Each row comes from the steps of one walk. Every step used is in the known rows, and no mark comes twice. Write the walk behind each row, first mark first.
Known rows:
s-b-e-m-p-a: [ 0.79  1.43 -2.55  5.16 -0.53 -3.41 -0.81 -2.63 -0.10  2.83 -0.23 -1.26
 -2.89  2.84  0.15  0.10  1.89  0.78  3.71  0.01  1.82]
s-b-e-m: [-0.01  0.42 -2.67  3.69 -1.00 -2.95 -2.18 -2.02 -0.69  2.65  0.03 -0.52
 -3.80  2.30 -0.94  0.50  2.58  0.27  3.67 -0.22 -0.29]
b-e: [-1.06 -0.92 -1.73  2.37 -1.62 -2.29  0.86 -0.73  0.83  2.01  0.02 -0.22
 -1.61  2.95  0.51 -1.20  0.58 -0.28  0.44  0.48  1.01]
m-p-e-f: [ 2.47  1.38  1.91  4.52 -3.07 -4.40  0.69 -0.57  1.56  1.68 -1.51 -2.32
  2.96  0.54  3.99 -0.72 -0.24  0.93  0.18  0.20  2.62]
m-e-b: [ 0.48  0.58 -0.76  3.64 -1.59 -0.15 -0.97 -0.86  0.58  3.34 -0.12  0.75
 -1.07  0.16 -1.94 -1.95 -1.33 -0.26  0.55 -0.80 -0.23]
s-b-e-p: [-0.76  0.99 -3.23  4.12 -1.01 -2.83 -0.43 -1.49 -1.45  2.17 -0.26 -1.80
 -2.58  1.62  0.25  0.42  2.90  0.52  2.37  0.34  0.36]
b-e-f-m-p-a: [ 2.27 -0.68 -0.31  5.69 -2.46 -4.30  1.29 -2.25  2.76  2.13  0.30 -1.93
 -1.47  2.60  2.31  0.05  1.23  1.40  0.37  0.69  2.51]
e-m: [ 1.15  0.35  0.72  1.70  1.35 -0.99 -4.01 -1.01  0.85  0.55  0.15 -0.71
 -1.11  2.56 -0.17  0.28  2.22  0.64  1.39  0.01 -0.94]
s-b: [ 0.07  0.93 -1.74  0.68 -0.57 -0.54 -0.31 -0.80 -1.94  0.70 -0.05  0.11
 -1.71 -1.60 -1.41  1.24  0.69  0.02  2.44 -0.58 -0.42]
e-f: [ 1.64 -1.49  1.05  1.49 -2.49 -1.94 -0.28  0.07  2.23  0.74  0.01 -1.07
 -0.10 -1.93  1.40  1.79 -0.53  0.69 -1.65 -0.19  0.26]
b-e-f-m-p: [ 1.78 -0.86 -0.17  5.29 -3.19 -4.82 -0.24 -2.33  2.27  1.92  0.12 -1.83
 -1.35  2.04  2.13  0.15  1.79  1.40  0.75  0.77  2.26]
e-b: [-0.99  0.48 -1.27  1.69  0.53  1.00 -2.22 -1.05 -0.48  1.34  0.40  0.52
 -1.68 -1.55 -1.46  0.29 -0.09  0.42  0.82 -1.59 -0.02]
s-b-e: [-0.72  0.20 -3.14  2.57 -1.84 -2.26  0.34 -1.36 -1.29  2.24 -0.11 -0.04
 -3.11  0.60 -0.85  0.30  1.07 -0.19  2.86 -0.23  0.20]
f-m: [ 1.86  0.54  0.68  1.17  1.03 -0.11 -1.28 -1.56 -0.54 -1.18  0.95 -0.11
 -1.09  1.41 -0.92  0.41  2.57  0.92  1.92  0.26 -1.16]
e-m-p: [ 1.67  1.84  1.23  3.23  0.99 -2.32 -4.16 -2.06  0.81  0.60 -0.59 -1.89
  0.45  2.16  1.49 -0.16  2.12  1.56  1.95  0.51  1.89]
a-p-m: [ 0.64  1.80 -0.10  2.54 -1.07 -2.44 -3.25 -1.46  0.51 -1.49 -0.08 -2.46
  1.32  2.72  2.63 -0.84  4.56  0.97  1.70  0.95 -1.71]
s-b-e-p-a: [-0.27  1.10 -3.38  4.62 -0.19 -2.33  1.11 -1.49 -0.95  2.39 -0.09 -1.81
 -2.68  2.41  0.44  0.31  2.38  0.48  1.99  0.19  0.72]
m-f: [ 0.28 -0.88  1.09  0.08 -3.01 -0.80  0.54 -0.07  1.17  0.69  0.09  0.75
  0.12 -1.15  0.32  1.63 -3.11  0.79 -0.64  0.02  1.01]
a-p-e-f-m: [ 2.19  0.43  0.74  4.46 -1.88 -4.86 -1.50 -1.52  0.97 -0.43 -0.04 -3.13
  1.03  3.06  3.78 -1.13  4.28  1.23  0.50  0.82 -2.60]
b-e-m: [-0.02 -0.60 -1.14  3.79 -0.58 -3.06 -2.38 -1.61  1.57  2.53  0.11 -0.79
 -2.53  5.00  0.54 -0.91  2.34  0.29  1.54  0.46  0.21]

Write each row's walk:
[ 0.63  1.48 -0.41  3.22  2.46 -0.17  1.15 -0.18  0.43  0.15 -0.10 -2.75
  0.60  2.61  1.97  0.06  1.76  0.92 -1.29  0.68  0.71] | e-p-a
[ 1.43 -1.72 -0.48  4.32 -3.00 -3.90 -0.20 -1.73  2.32  1.84  0.60 -1.15
 -2.38  2.21  1.12  0.47  1.93  0.89  0.42  0.46  0.37] | b-e-f-m
[ 0.95  1.41  0.21  3.93  0.04 -4.16 -3.33 -1.35  0.33  0.12 -0.42 -2.84
  0.97  5.35  3.25 -2.11  4.50  0.78  1.51  0.76 -2.75] | a-p-e-m
[ 0.31 -2.06 -0.90  3.57 -3.61 -3.87  0.72 -0.74  2.62  2.60  0.00 -1.03
 -1.80  1.36  1.74  0.19  0.15  0.30 -0.82  0.33  1.09] | b-e-f
[-0.07  0.57 -0.54  5.36 -3.08 -3.54 -1.01 -1.15  1.87  2.20 -0.33 -2.18
 -0.47  4.72  2.47  0.04  2.34  1.01  0.86  0.99  1.09] | b-e-p-m-f
[ 0.07  0.00 -2.08  3.64 -2.52 -3.33 -1.91 -2.06 -0.05  3.02  0.11 -0.13
 -3.77  1.73 -0.79  1.34  0.96  0.54  3.42 -0.24  0.24] | s-b-e-m-f
[ 3.08 -1.01  1.63  2.43 -1.77 -2.09 -1.30 -1.20  1.79 -0.12  0.80 -1.08
 -0.93 -0.92  0.68  2.19  1.57  1.43 -0.03 -0.01 -0.71] | e-f-m
[ 0.09 -1.18 -0.44  3.78 -2.52 -3.55 -1.98 -1.67  2.30  2.94  0.22 -0.32
 -2.46  4.36  0.68  0.17  0.29  0.75  1.17  0.50  0.91] | b-e-m-f
[-0.13  0.99 -1.08  5.32 -1.53 -3.12 -1.30 -1.11  1.32  1.87 -0.38 -2.49
 -0.51  5.25  2.40 -0.87  4.07  0.57  1.20  0.95  0.52] | b-e-p-m
[ 1.13  0.95  0.71  4.05 -1.39 -4.55 -2.94 -1.46  0.94  0.45 -0.36 -2.48
  1.06  4.73  3.37 -1.28  2.96  1.16  1.25  0.83 -2.15] | a-p-e-m-f
[ 3.52  0.11  2.00  3.64 -1.99 -3.27 -1.48 -1.97  1.72 -0.14  0.17 -2.07
  0.34 -1.17  1.99  1.71  1.51  2.12  0.39  0.36  1.54] | e-f-m-p
[ 3.94  0.24  1.73  4.01 -1.26 -2.82  0.14 -1.95  2.22  0.09  0.32 -2.09
  0.21 -0.56  2.25  1.66  0.89  2.07  0.03  0.30  1.93] | e-f-m-p-a
[-0.42  0.26 -2.06  4.93  0.40 -2.41  1.83 -0.95  1.21  2.10 -0.05 -2.46
 -1.17  5.03  2.11 -1.22  2.02  0.58 -0.61  0.98  1.53] | b-e-p-a
[ 1.87  0.32  2.13  3.53 -2.13 -2.96 -1.56 -0.18  1.67  2.39 -0.55 -0.25
  0.51  4.15  1.59 -0.33 -0.19  0.21  1.30 -0.38 -1.32] | p-e-m-f
[ 2.81  0.66  0.90  2.88 -0.56 -0.79 -0.74 -1.65  0.23  0.59  0.62  0.26
 -0.83  2.54 -1.50 -1.29  1.56  0.51  1.78  0.66 -1.29] | f-m-e
[ 0.18  1.15 -0.33  2.84 -0.75 -3.45 -0.74 -0.70 -0.16 -0.28 -0.55 -2.40
  1.76  3.73  3.32 -2.38  3.14  0.37  0.62  0.79 -2.18] | a-p-e
[ 1.98  0.57 -2.02  5.53 -2.36 -4.04  0.95 -2.77  0.41  2.37  0.15 -1.57
 -2.78  0.48  0.71  1.19  1.51  1.29  2.79  0.01  1.98] | s-b-e-f-m-p-a
[ 0.98  2.15 -0.56  4.84 -2.00 -2.57 -3.82 -2.11  0.83  0.65 -0.13 -1.92
  0.56  2.85  1.45 -2.03  3.82  0.79  2.01  0.43 -1.80] | a-p-m-e-b
[ 1.56  0.49 -1.88  5.17 -3.23 -4.56 -0.53 -2.79 -0.12  2.19 -0.01 -1.52
 -2.65 -0.26  0.60  1.39  2.15  1.28  3.14  0.08  1.63] | s-b-e-f-m-p
[ 0.23 -0.71 -2.51  3.54 -3.47 -3.55  0.18 -1.34  0.19  2.79 -0.01 -0.74
 -3.08 -0.68 -0.01  1.43  0.70  0.26  1.82 -0.26  0.43] | s-b-e-f
[ 2.53 -0.97  1.17  3.47 -4.04 -2.55  0.57 -0.13  2.71  2.81 -0.40 -0.47
  0.07 -0.12  0.46 -0.73 -1.62 -0.12 -1.34  0.29  0.06] | m-e-f
[ 0.87  1.25  0.64  2.52 -2.88 -2.92 -2.86 -1.53  1.23 -1.03 -0.02 -2.00
  1.37  2.05  2.80  0.19  2.64  1.42  1.39  0.98 -1.03] | a-p-m-f
